Each row comes from the steps of one walk. Every step used is in the known rows, and no mark comes twice. Write the walk behind each row, first mark first.
Known rows
larub-nuzib-bokalu-kulur: [ 10.4  19.6  21.7  16.6 -20.3   2.7 -19.7   5.1  -7.6  22.8  46.3 -32.7
  27.0  38.4 -14.9  37.0  30.1  32.9 -10.0  -9.6 -12.5  38.7 -11.5  10.5]
nuzib-vidak: [ 14.6  11.4 -10.2  14.8 -20.4   7.0  -2.7 -11.2 -10.2  22.8  29.6  -7.3
  45.1  16.7   5.1   5.4  13.7  17.3 -12.2  16.5 -28.0  23.5  -7.1  10.0]
bokalu-kulur-zovodoz-nuzib: [ 27.3  18.3  17.4  -9.9 -15.2   3.7   6.4  -0.9  36.5  -2.3  39.7 -50.4
  11.4  26.1 -10.5  10.5  27.8  -2.7 -38.1   4.3 -27.9  15.4   2.7  40.7]
bokalu-kulur-vidak: [ 10.9  26.0  12.9  16.9 -19.5   8.3 -14.5  14.9 -48.8  21.2  34.9 -56.1
  26.3  16.9 -14.8   3.6  31.2  17.0 -24.5  17.6 -26.5  30.0  -5.0  18.9]
favob-bokalu-nuzib-zovodoz-kulur-larub: [ 53.6  27.6  -2.1  52.8 -17.9  -4.6  22.9  20.7 -26.4  45.0  39.3  -3.8
  11.0 -10.6   1.8  16.5  14.5  15.1 -26.0  19.9 -10.4  -4.9 -10.5  18.2]
nuzib-bokalu-kulur: [  7.7  25.4  20.9   3.8 -23.9  -1.0  -1.9  -0.7  -1.8  18.0  42.6 -42.9
  11.0  14.4 -10.2  31.2  27.9  38.5 -16.0  -8.5  -9.6  39.1  -8.3   6.3]
zovodoz-kulur-vidak-favob: [  2.7  35.9 -11.5  25.8 -15.7   1.1  -5.3  23.1 -63.1  28.2  10.4 -27.9
  25.3  38.0  16.5  24.8  27.3  13.1  -9.8   4.9  24.4  -5.1 -18.8  19.1]
bokalu-nuzib-zovodoz-kulur-larub: [ 38.6  20.6 -15.1  45.3 -20.8   3.4  15.7  17.3 -26.1  39.3  42.6   0.5
   7.4  -9.6   3.1  28.3  28.1  18.5 -22.9  28.4   5.1  -5.1 -15.2  12.0]
favob-bokalu-kulur: [ 27.0  28.2  33.0  19.4 -16.1  -3.8   0.7   5.7  -3.5  21.8  34.7 -48.6
  29.3  13.3 -15.3  -5.1  15.4  18.7 -24.4   1.0 -35.0  34.1  -0.5  20.2]
favob-bokalu-kulur-larub-nuzib: [ 46.8  23.4  25.4  32.1 -14.4   3.4 -21.5  22.3 -42.6  43.6  39.3 -41.7
  48.4  41.2 -24.3  25.5  19.0   4.0 -18.3   7.4 -38.9  26.1  -2.6  25.9]
nuzib-vidak-favob-bokalu-kulur-zovodoz: [ 19.9  19.1  24.9  19.2 -12.8   3.1  -4.5   2.8  25.4   9.8  24.5 -41.6
  31.1  18.2  -5.4   9.7  19.6  -0.1   3.2   8.8 -31.4  41.1 -10.6  18.8]
bokalu-kulur-zovodoz-nuzib-larub: [ 22.6  15.9  15.3  -5.9 -20.5   2.0   2.6  -1.3  36.0   3.6  43.4 -62.2
  30.1  16.9  -0.8 -17.1  24.9  -0.6 -34.9  -2.4 -31.5  14.9   6.4  33.4]
bokalu-nuzib-zovodoz: [ 25.0  18.1   8.2  43.4 -19.7   4.1  28.8  11.3   8.1  17.5  43.4  -1.5
   3.5 -13.6  -7.2   3.9  19.9  15.9 -20.0  23.5 -16.8  19.3 -13.2  13.2]
bokalu-kulur-zovodoz: [ 15.5  20.7  16.8   9.7 -14.0   3.8  -5.8  -1.7  35.7  -2.3  41.8 -57.1
  19.5  19.2 -11.6   9.3  36.3   6.8 -17.5   8.2 -20.2  32.9  -6.3  13.5]
zovodoz-nuzib: [ 24.2  23.4   2.6  -4.4 -18.8   0.4  18.0  -1.0  -5.4  16.5  26.0 -19.3
  23.9  33.2   1.3  13.2  11.5   3.3 -40.7   0.6 -20.8   0.1   0.7  38.4]
larub-nuzib-zovodoz-kulur: [ 14.2  22.4  -8.6  37.2 -12.3  10.4 -10.7  10.9  -8.2  27.1  41.2  -8.2
  39.5  28.3   9.0   9.2  30.1  16.9 -12.3  23.5   9.1  -7.7 -20.6  11.0]
bokalu-nuzib-vidak: [ 24.1   6.2  -9.1  34.8 -23.0   0.3  10.7  -7.4   0.1  26.4  37.3  15.8
  24.9  -1.1  -0.2   3.1  14.3  21.4 -15.3  13.9 -34.4  28.2  -1.2  17.2]
kulur-zovodoz-nuzib: [ 30.9  21.0   0.5  -5.0 -14.4   0.3  21.0  -4.0  33.1  -2.7  27.8 -30.1
  16.1  39.2   2.1  16.6  17.7  -9.6 -37.4  -1.1 -20.8  -1.1  -0.9  37.3]
zovodoz-kulur-bokalu: [  1.5  31.0 -16.7  24.5 -18.9   1.3   0.3   2.9  -5.0  25.0  27.2 -23.4
  24.5  34.8  10.2 -14.8  17.3  47.7 -21.8  16.1  27.7 -11.3 -21.6  13.1]
nuzib-bokalu-kulur-zovodoz: [ 13.7  24.5  19.3   3.9 -20.8  -0.7  -0.6  -3.9  38.9   0.2  45.6 -55.3
   6.5  17.8  -8.3  34.4  35.1  23.4 -12.7  -9.3  -9.1  37.1  -9.9   3.8]
vidak-nuzib-zovodoz-kulur: [ -9.5  23.6  -2.6  26.8 -17.5  14.8   0.7 -12.1  -7.2  18.5  38.4   0.1
  32.1   8.2  12.8   2.9  27.3  18.5   2.5  23.1  17.6  -1.9 -19.3  17.8]
nuzib-zovodoz-kulur: [ 11.8  26.0  -8.5  24.1 -15.5   6.0   5.3   3.6  -4.0  22.2  35.4 -18.1
  23.2   3.2  14.4   3.7  28.2  23.6 -20.0  23.4  12.8  -6.4 -17.6   5.2]
favob-bokalu-kulur-vidak: [ 26.7  31.6  25.2  26.3 -16.2   1.5  -7.4  19.0 -49.7  29.2  30.0 -57.4
  28.9  17.0 -16.0  -7.2  17.8  13.9 -28.2   8.2 -42.0  28.9  -0.6  22.8]
zovodoz-kulur-vidak: [ 13.7  32.3 -18.9  23.3 -17.3   0.9  -8.8  10.3 -54.4  28.6  25.0 -30.3
  31.1  29.0  12.8   6.3  27.8  20.7 -25.5   8.7   6.1  -8.4  -9.3  14.7]
zovodoz-kulur-vidak-favob-bokalu: [ 18.6  41.3   0.6  35.4 -12.6  -5.8   3.5  26.6 -64.0  34.8   6.9 -31.5
  28.2  36.5  16.0  14.5  14.3  11.3 -12.4  -3.1   9.7  -5.6 -12.5  24.1]
nuzib-zovodoz: [ 14.2  22.3   5.9  24.1 -17.1  10.8  14.4   6.6  -1.2  14.9  33.7 -22.9
  25.2   2.9  -0.7   7.1  21.2  11.2 -17.1  24.9 -12.2  13.6 -16.5   5.9]
zovodoz-nuzib-vidak-favob: [ 14.9  17.0  -1.3  -1.3 -20.4   7.3  11.3  -1.1 -19.1  21.8  12.3  -1.1
  32.3  30.2   8.4  26.1   8.1  -0.1 -18.3   9.1 -18.7   9.9  -7.2  39.8]
kulur-zovodoz-nuzib-vidak: [ 29.7   9.2 -14.7  -5.5 -17.9   8.1  11.1 -16.5  30.6   4.2  29.7 -12.6
  33.3  27.8   7.0  11.4  15.0  -8.5 -31.6  12.6 -36.3   5.3   0.3  34.8]
larub-nuzib-vidak-favob-bokalu-kulur: [ 17.6  18.3  27.9  32.4 -12.8   6.8 -23.9  12.6 -21.7  33.4  26.1 -19.1
  51.5  35.8 -10.5  12.1  14.8   8.5   6.8   7.4 -35.5  41.1 -11.1  26.1]

Write each row's walk
[ -3.4  34.2  22.4  13.7 -23.4   3.2  -4.9  24.7 -57.3  23.6  24.5 -54.2
   7.8  27.2  -7.2  47.4  30.8  25.8  -3.9  -5.8   2.7  36.1 -17.2  12.1] : nuzib-bokalu-kulur-vidak-favob
[-11.5  21.5  23.4  26.5 -19.3  26.9 -10.0   6.1 -48.7  21.1  43.4 -34.9
  29.1   0.1 -17.7  -0.9  33.5   8.7  -0.8  36.6 -23.0  30.9 -15.9  23.6] : bokalu-kulur-vidak-nuzib-zovodoz
[ 28.8  16.9  17.7  30.1 -16.0  20.4 -22.0  25.5 -35.9  34.0  50.5 -36.2
  41.2  19.4 -24.7  29.5  35.4   3.4 -11.2  37.8 -25.2  23.6 -16.2  13.3] : bokalu-kulur-larub-nuzib-zovodoz
[ 14.5  20.6   0.4  42.4 -23.3  -1.9  23.8  10.8   5.2  22.1  34.8  -7.8
   3.7  18.0  -9.3 -15.1   9.2  40.6 -23.0  14.9  -3.7  14.9 -16.7  20.3] : kulur-bokalu-nuzib
[  2.9  21.9  18.1   8.0 -29.1   9.2 -13.1  -7.8 -40.2  30.2  43.7 -29.9
  24.1  22.2 -16.3  56.0  30.4  26.1   4.9  -2.3  -8.4  37.4 -10.9  20.5] : vidak-nuzib-bokalu-kulur-larub
[  7.9  13.4  -2.9  30.1 -14.9  12.2 -17.5   7.9 -24.2  28.0  20.8   5.3
  55.0  47.2   4.8  28.1  19.9   3.6   9.6  12.0 -14.4  22.8 -16.8  20.7] : larub-nuzib-vidak-favob
[ 21.1  10.7   8.6  25.0 -19.0  17.3 -36.8  18.4 -53.1  40.9  29.8 -20.1
  54.4  38.5 -14.1  46.2  31.3   1.3   9.6  23.8 -25.2  34.7 -14.3  22.9] : bokalu-kulur-larub-nuzib-vidak-favob
[ -6.0  16.0   6.9  24.0 -23.9   7.1  -2.4 -14.6 -11.1  22.2  35.3 -17.9
  55.3  19.6  11.2 -15.3  17.5  14.1   4.3  -5.4 -11.6  19.9  -4.1  22.0] : vidak-nuzib-larub
[ 41.5  13.0   3.1  43.6 -20.3  -6.7  19.7  -5.5  -0.9  30.6  32.6  10.4
  26.8  -3.1  -2.3  -6.7   0.5  19.3 -20.6   5.8 -48.6  28.7   1.9  20.2] : favob-bokalu-nuzib-vidak
[ 39.3  24.4  20.7  51.2 -16.8  -3.3  37.5  15.1   8.6  24.8  38.9  -4.8
   6.2 -14.6  -7.1  -4.3   6.8  14.6 -24.7  15.0 -31.4  21.6  -8.1  16.3] : favob-bokalu-nuzib-zovodoz
[ 23.2  19.7  10.9  39.1 -11.4   4.1  -9.7  10.5 -25.5  34.4  16.4   1.4
  57.5  45.8   3.2  19.1   6.0   1.7   4.5   3.7 -28.3  23.8 -12.1  23.5] : larub-nuzib-vidak-favob-bokalu
[ 21.8  34.5  24.2  28.3 -12.8  -7.1  16.5  17.0 -16.5  23.4   9.5 -28.6
  26.8  34.0   3.0  18.3   7.2   6.0  -7.9  -7.5  -9.1  18.0 -11.3  21.9] : vidak-favob-bokalu
[ 28.4  28.1 -15.2  24.8 -18.7   8.6   0.3  13.0 -34.4  36.3  36.0 -22.1
  29.3   4.7   7.9  29.1  29.8  13.7 -21.0  31.7   9.4 -12.0 -18.1   6.0] : nuzib-zovodoz-kulur-larub
[ -8.3  24.9 -16.5  29.6 -23.7   7.7 -16.1  -4.0 -60.9  34.8  32.0 -24.5
  57.0  24.8  22.9 -21.8  23.1  18.2  -1.7   0.2   6.1  -5.0  -7.7  22.2] : zovodoz-kulur-vidak-nuzib-larub
[ 15.4  33.3  41.8  22.1 -13.2  -2.9   3.3  18.5 -13.2  22.9  21.3 -47.4
  20.8  21.5 -11.3  12.5  16.9  13.0  -7.4  -2.4 -17.4  37.2  -7.8  25.2] : vidak-favob-bokalu-kulur
[ -0.5  30.0  22.5  25.0 -19.4   7.6 -22.9  31.1 -61.9  29.8  30.3 -41.2
  23.5  50.3 -13.8  53.3  33.6  20.5   2.6  -7.1  -0.4  34.0 -18.2  18.1] : larub-nuzib-bokalu-kulur-vidak-favob
[ 39.6  25.5  29.5  -2.1 -12.1  -2.7  13.8   1.3  35.4   4.7  35.6 -52.8
  15.0  26.6 -12.0   1.8  14.4  -3.7 -41.9  -1.9 -42.5  15.3   5.3  43.5] : favob-bokalu-kulur-zovodoz-nuzib
[ 45.0  12.0  11.3  31.1 -17.3   9.6 -31.5   9.3 -46.7  48.0  38.9 -24.1
  62.4  30.4 -19.1  20.6  16.0   7.8 -10.4  19.7 -56.7  33.5  -1.9  22.3] : favob-bokalu-kulur-larub-nuzib-vidak
[ 32.9  32.2  33.6  23.6 -16.5  -0.5  -2.2  28.1 -45.4  38.2  19.8 -51.8
  26.1  26.3 -17.2  39.3  18.0   3.2  -8.5   6.0 -19.0  30.4  -9.0  24.6] : vidak-favob-bokalu-kulur-larub
[ 29.8  27.6 -18.4  17.9 -20.3  -1.6  -7.8   6.5 -40.5  36.9  28.1 -22.2
  34.8  28.0   9.7  33.7  28.0  16.8 -22.7  10.0   8.1 -10.3 -10.7  15.3] : zovodoz-kulur-larub
[ 11.8  21.7   5.1  49.2 -22.1   8.7  30.4  16.6   9.7  22.7  41.9 -10.0
  -2.7  -4.2 -11.8 -19.6  12.3  35.2 -21.6  36.7  -1.4  12.9 -25.1  11.8] : kulur-bokalu-nuzib-zovodoz
[ 30.0  25.1  21.7  52.2 -20.3 -14.6  29.6  22.4  -7.0  31.6  21.8 -15.8
  24.1   6.3   8.0 -11.4   2.2  11.7  -7.5 -18.0 -17.9  25.7  -3.3  23.4] : vidak-favob-bokalu-nuzib-larub
[ 31.7  28.8  25.2  47.0 -15.4 -13.0  32.1  19.9  -5.5  25.7  16.9  -3.6
   6.4  16.5  -2.6  17.9   6.0  11.6 -11.0 -10.2 -13.9  26.3  -8.9  29.0] : vidak-favob-bokalu-nuzib
[  3.2  28.4  34.6  35.3 -17.3  19.6  -3.5  10.2 -49.0  26.6  39.8 -40.3
  30.9   0.7 -18.8 -11.1  19.7   6.0  -3.0  28.1 -37.2  30.7 -11.1  27.6] : favob-bokalu-kulur-vidak-nuzib-zovodoz
[ 24.6  22.4  27.2   2.4 -17.6   2.9   5.7   5.0 -15.9  28.8  18.8 -25.0
  29.0  20.8  -4.7  10.0   5.4   4.5 -21.0   4.6 -39.9  27.6  -0.5  47.9] : zovodoz-nuzib-vidak-favob-bokalu-kulur
[ 14.4  11.6   0.8  37.2 -21.9   0.5  14.6   3.6  -8.4  25.0  23.1  16.0
  19.0   7.8   2.8  19.8  13.9  13.2   0.1  11.0 -16.0  32.0 -10.2  20.6] : bokalu-nuzib-vidak-favob
[ 42.0  22.6  16.2  46.4 -17.6 -13.1  28.6   7.9   4.1  25.5  31.9  -5.6
  13.3   8.5  -6.4  -1.9   3.1  18.5 -27.0  -6.1 -30.9  24.1   0.2  24.1] : favob-bokalu-nuzib
[ 24.9  14.2   2.1  40.5 -25.3  -7.8  18.1   5.1   2.6  26.7  39.0 -13.4
  27.4  -1.9   6.3 -19.6  14.9  20.0 -18.8  -4.8 -22.0  22.4   1.5  15.0] : bokalu-nuzib-larub
[ 24.4  13.1  -8.9  30.1 -18.2  13.7 -23.5  17.0 -56.0  43.9  19.2   0.1
  59.0  49.7  -1.5  54.3  20.1  -7.6   8.4  19.8 -16.0  17.1 -18.3  19.5] : kulur-larub-nuzib-vidak-favob
[ 34.2  21.2   5.2   7.5 -13.7   1.4  20.2   0.3  21.6  11.2   9.6 -17.1
  29.5  36.9   9.9  19.2   2.5 -18.5 -20.0   0.1 -32.6   7.2  -4.9  42.7] : kulur-zovodoz-nuzib-vidak-favob-bokalu
[ 36.8  30.3  -2.2  58.3 -16.3  -2.8  23.0  23.4 -38.2  36.6  35.8  -9.6
   9.3 -10.2   5.7  -9.4  13.2  19.9 -28.9  18.6 -11.9  -4.2 -11.6  17.8] : favob-bokalu-nuzib-zovodoz-kulur-vidak
[ 18.3  28.6  13.8  -7.2 -26.5   3.0   3.6  10.4 -47.2  23.6  35.6 -48.9
   6.5  25.3 -11.4  31.3  21.5  23.6 -41.4  -4.8 -23.3  18.8  -1.6  32.4] : zovodoz-nuzib-bokalu-kulur-vidak
[ 21.5  26.1   4.4  -8.8 -24.1  -5.0  23.7  -6.0  -4.2  18.1  30.4 -18.4
  10.8  33.1   5.4  39.0   9.8  21.2 -39.6 -17.6  -8.2   4.9  -4.4  29.3] : zovodoz-nuzib-bokalu
[ 23.7  20.1   1.3   1.5 -24.1  -0.3  14.9  -1.3  -7.8  22.7  30.0 -31.1
  41.4  23.3  12.6 -15.1   9.4   5.9 -38.3  -6.5 -25.0   0.9   4.8  33.4] : zovodoz-nuzib-larub
[ 11.3  31.8 -15.0  30.3 -16.8  10.8   0.3  16.8 -48.5  27.7  30.7 -27.9
  27.2   7.7  12.2   1.6  29.4  17.0 -23.7  30.3   5.6 -11.3 -17.7   7.8] : nuzib-zovodoz-kulur-vidak
[  3.8  18.4  -1.4  18.0 -18.4   6.0  -1.2   0.1 -18.2  22.3  15.3  -6.6
  38.5  23.6   9.6  23.5  17.2  10.3   2.7  12.7 -11.1  25.4 -14.1  16.4] : nuzib-vidak-favob
[ 21.5  31.1  38.7  20.9  -9.7  -2.5   5.0  15.0  26.1   4.0  23.2 -58.5
  15.3  28.0  -9.9  15.3  25.1  -2.7  -3.4  -4.9 -15.9  35.0  -9.6  23.0] : vidak-favob-bokalu-kulur-zovodoz
[ -7.2  19.3  22.8   6.0 -22.4   6.6  -5.5 -19.4  34.5  -1.6  48.5 -36.8
  13.4  23.0 -10.5  35.2  35.4  19.6   8.0 -11.0  -5.4  40.3 -11.2  18.1] : vidak-nuzib-bokalu-kulur-zovodoz
[ 28.2  16.9  -3.1  -0.1 -19.9  -0.7  15.9  -1.9  33.1   4.6  31.7 -41.3
  35.0  27.7  14.3 -13.3  15.8  -9.7 -36.0  -8.2 -23.8  -1.4   2.8  31.9] : kulur-zovodoz-nuzib-larub
[ 16.6  24.2  21.4 -15.3 -25.7  -1.1   9.8  -2.2  -1.8  18.0  40.5 -39.2
   4.4  22.3  -9.8  33.7  20.9  28.4 -39.6 -12.3 -14.8  22.9  -0.5  32.2] : zovodoz-nuzib-bokalu-kulur
[ 33.2  22.2 -19.7  28.9 -14.8   2.4 -24.1  12.6 -46.3  42.7  33.7 -11.7
  50.9  53.4   5.2  39.9  29.4  10.5 -14.9   9.1   6.4 -10.2 -11.9  19.6] : zovodoz-kulur-larub-nuzib
[ 31.8  23.1  -3.8  25.1 -23.3   1.5 -11.1  12.1 -41.9  39.0  36.1 -15.8
  37.8  51.6  -6.3  70.6  22.9  15.4  -9.8  -7.1  -6.4  12.5 -14.0   9.5] : kulur-larub-nuzib-bokalu
[  2.7  25.1 -12.2  42.6 -14.7  15.6  -8.8  16.4  -6.6  31.2  40.3 -11.5
  34.5  37.2   5.3 -15.4  21.0  36.9 -13.8  34.6  25.0 -16.9 -34.0  10.3] : larub-nuzib-zovodoz-kulur-bokalu
[ 29.6  31.8  22.8  59.8 -14.6   0.7  34.0  39.1 -45.0  30.7  20.8 -14.1
   2.3  -2.1  -6.4  10.4   8.7  -0.4 -12.0  18.5 -20.9  18.6 -16.1  21.8] : kulur-vidak-favob-bokalu-nuzib-zovodoz
[ 25.6  12.2 -10.8  -2.8 -22.3   6.9   8.7 -12.8 -10.1  22.2  27.6  -3.1
  37.5  22.9   5.6   6.5   6.9   7.0 -33.8  12.0 -37.1   6.7   1.4  36.1] : zovodoz-nuzib-vidak
[ 18.5   8.3 -11.4  27.0 -16.8  11.1 -20.7  -5.5 -15.3  30.0  34.1   2.7
  61.3  38.4   0.6  10.7  18.3  10.9  -5.9  15.8 -31.9  20.3  -9.7  16.0] : larub-nuzib-vidak
[ 11.1  30.3  -4.8  51.7 -17.2   4.5  17.8  34.5 -46.0  30.7  25.8  -6.0
  -0.1  -0.1  10.4  16.3  28.4  13.7 -10.0  23.8  17.9  -1.9 -24.6  17.4] : bokalu-nuzib-zovodoz-kulur-vidak-favob
[ 24.2  25.5  13.4   6.3 -27.1   1.3  -7.7   9.3 -33.0  31.8  41.0 -47.5
  15.9  15.5 -15.8  56.0  29.6  28.6 -18.0  -0.9 -10.5  32.8  -8.7   6.7] : nuzib-bokalu-kulur-larub
